(in the rows, 128 means zero)
Known rows, with every way that one mark hangs from another
Z77(Z551(Z653(Z851(Z102 Z440)))): [129 128 144 131 154 154 120 106 158 128 129 204 134 128  90 102 118 125
 156 127 133 164  86 133]
Z740(Z440 Z551(Z653) Z851(Z102)): [115 146 124  84 113 122 158 131 136 131 142 236 116 129 180 109 109 119
 122 134 133 180 121 180]
Z851(Z102 Z239): [119 136 126 104 122 130 139 146 127 128 105 159 117 139 115 152 120 114
 109 124 119 115 125 103]
Z239(Z739): [160 115 126 156 129 148 125 101 105 115 159 129 145 121 153  87 160 140
 145 112 136 155 108  33]
Z653(Z551(Z77) Z851): [ 76 104 123  91 194 188  82 107 117 120 145  95 177 117  70  87 174 151
 131 115 171 211 122 211]
Z739(Z239(Z851)): [123  91 130 120 100 120 122 141 120 130 150  59 145 114 159 148 137 142
 135 144 161 112 174 119]
Z102(Z851(Z239 Z440(Z740(Z551)))): [150 158 120 145 101  85 112 146 127 135  86 136 123 133 174 159  80 134
 108 161 111  62 126 156]
Z440(Z740(Z851)): [139 119 131 193 105 109  99 111 124 132 141 121 160 111 217 106 121 115
 108 106 139 135 176  97]
Z851(Z239 Z440): [127 134  93 186 117 133 132 142 128 122 115 119 130 125  98 138 117 123
 126 107 156  91 138 115]
Z739(Z239(Z851(Z102 Z440))): [100 110 143 126 106 121 152 154 132 133 144  70 113 128 107 188 109 126
 139 161 158  81 135 128]
Z440(Z740(Z551(Z77) Z851(Z102))): [ 92 109 136 125 122 123 100 134 121 149 130 179 114 132 220 137 109 120
  89 139 128 167 105 204]
Z551(Z77 Z653(Z851(Z239))): [112 122 105  61 165 146 104 110 128 129 111 125 130 120  95  94 168 137
 123 103 120 169 185 234]
Z239(Z851): [123  95 127 166 104 135 107 125 118 128 140 110 154 114 141 109 142 132
 128 107 125 139 171  80]
Z77(Z551(Z653)): [166 105 125 138 119 148  88  95 138 124 140 223 151 111 197  84 145 140
 130  99 126 170 126  69]
Z102(Z851(Z239(Z739) Z440)): [161 158 113 159 100 108 130 109 116 115 120  62 107 140  80 126 138 140
 138 138 118  67 109  91]
Z440(Z740(Z551(Z77) Z851)): [106  99 115 158 118 122  82 125 114 145 138 154 136 118 238 110 122 133
  95 122 149 173 131 200]
Z239(Z739 Z851(Z102 Z440)): [135 117 144 155 119 132 156 130 123 126 155  83 109 133  93 140 138 128
 149 129 106 109 104  57]
Z102(Z851): [130 137 131 168  99 132  88  90 109 120 122 135 143 125 128  90 130 132
 119 133 132 127 132  83]
Z551(Z77 Z653(Z851(Z102 Z239))): [ 96 133 127  24 170 147 124 120 134 134 102 144 108 135  77 122 158 125
 117 120  98 165 160 239]
Z739(Z239): [126 109 122 132 117 137 126 129 113 122 152 110 146 116 171 134 131 138
 135 144 192 126 134 102]
Z77(Z551(Z653(Z851(Z239(Z739))))): [186 116 126  69 155 126 117 106 144 120 134 139 136 128 136  83 172 151
 157 116  99 164 120 122]
Z440(Z740(Z551(Z653) Z851)): [164 121 137 122 117 113 118 127 127 137 130 214 143 105 252 104 125 134
 115 119  98 168 154 125]
Z102(Z851(Z239)): [139 149 119 135  94 110 100 114 117 123  98 113 128 133 110 118 130 131
 110 133 115  94 149 122]
Z440(Z740(Z551 Z851(Z239))): [141 123 113 141 104  90 120 162 128 141 110 154 135 124 223 139 104 128
 101 127 121 123 147 156]
Z653(Z851(Z102 Z440)): [ 88 136 138 171 158 160 141 124 132 126 127 135 136 132  42 113 110 114
 151 134 158 145  96 127]

Rows
[168 149 138 117 133  97 163 141 133 129 127  94 103 139 166 177 112 116
 123 136  99  69 119  74]
Z851(Z102 Z239(Z739) Z440(Z740))
[105 114 120  95 168 170  95  85 120 127 136 146 147 111 114  68 170 137
 136 103 132 201 169 201]
Z551(Z77 Z653(Z851))
[107 100 155  87 107 120 140 150 126 134 142  85 122 128 142 175 127 130
 128 161 139 107 150 120]
Z739(Z239(Z851(Z102)))
[183 162 127 147 105  79 124 110 124 123 119  45 114 134 162 142 122 133
 122 144 100  45 140  89]
Z102(Z851(Z239(Z739) Z440(Z740)))
[ 83 133 132 101 174 170 126  99 133 130 129 151 113 125  63 106 140 121
 139 121 133 170 127 210]
Z551(Z77 Z653(Z851(Z102 Z440)))
[135 150 133 134 124 102 146 151 141 134 102 124 115 134 156 186  84 104
 105 128 120  66 146 112]
Z851(Z102 Z239 Z440(Z740))
[143 133  86 119 105  96 158 146 122 124 153 123 121 139 170 110 129 138
 131 131 157 141 115 175]
Z740(Z440 Z551 Z851(Z239(Z739)))
[145 145 122 130 131 126 169 141 126 120 129 109  95 144  83 158 130 123
 136 128 119  89  84  74]
Z851(Z102 Z239(Z739) Z440)
[147 107 135 125 151 154  89  92 145 125 137 197 166 113 146  62 146 141
 151 109 132 196 127 121]
Z77(Z551(Z653(Z851)))
[ 96 148 124 135 153 138 151 148 141 128 102 113 119 141  27 144 108 113
 140 134 142 110 114 162]
Z653(Z851(Z102 Z239 Z440))
[141 105 155 111 118 129 143 124 117 126 155 102 120 134 127 128 156 132
 137 129  85 138 120  47]
Z239(Z739 Z851(Z102))
[ 97 140 145  39 186 153 137 154 136 121 106 118 154 137  28 147 143 134
 131 137 124 158 106 170]
Z653(Z551 Z851(Z102 Z239))
[156 121 163 139 120 103 149 129 131 134 153  68 117 128 174 163 120 121
 132 138  87  88 139  54]
Z239(Z739 Z851(Z102 Z440(Z740)))
[127 134 143 150 132 126 142 153 129 138 120 205 124 128 192 161  74 118
 120 152 131 116  80  97]
Z851(Z102 Z440(Z740(Z551)))
[120 156 132  82 162 137 163 138 147 126 101 148 113 131  43 137 125 118
 145 126 106 122 141 171]
Z551(Z653(Z851(Z102 Z239 Z440)))
[133 143 117 162 111 114 167 142 131 124 135  87  89 145  76 146 136 118
 132 119 125  97  96 115]
Z740(Z851(Z102 Z239(Z739) Z440))
[ 84 138 149 116 191 177 140 135 135 117 133 123 160 127  13 128 127 132
 152 137 157 164  80 140]
Z653(Z551 Z851(Z102 Z440))
[114 126  88 196 101 122 136 169 128 131 113 155 117 131 106 133 107 131
 127 121 158 117 101 173]
Z740(Z551 Z851(Z239 Z440))
[161 140 146 107 114  82 149 136 130 133 133  87 106 140 189 157 135 114
 107 127  88 104 143  96]
Z440(Z740(Z851(Z102 Z239(Z739))))
[103 116 138 174 110 136 140 139 131 132 133 116 121 129  87 149 112 117
 131 124 123 108 133  92]
Z239(Z851(Z102 Z440))
[129 157 106 179  94 113 112 120 124 121 100  95 117 134  74 131 114 129
 120 132 135  64 135 130]
Z102(Z851(Z239 Z440))
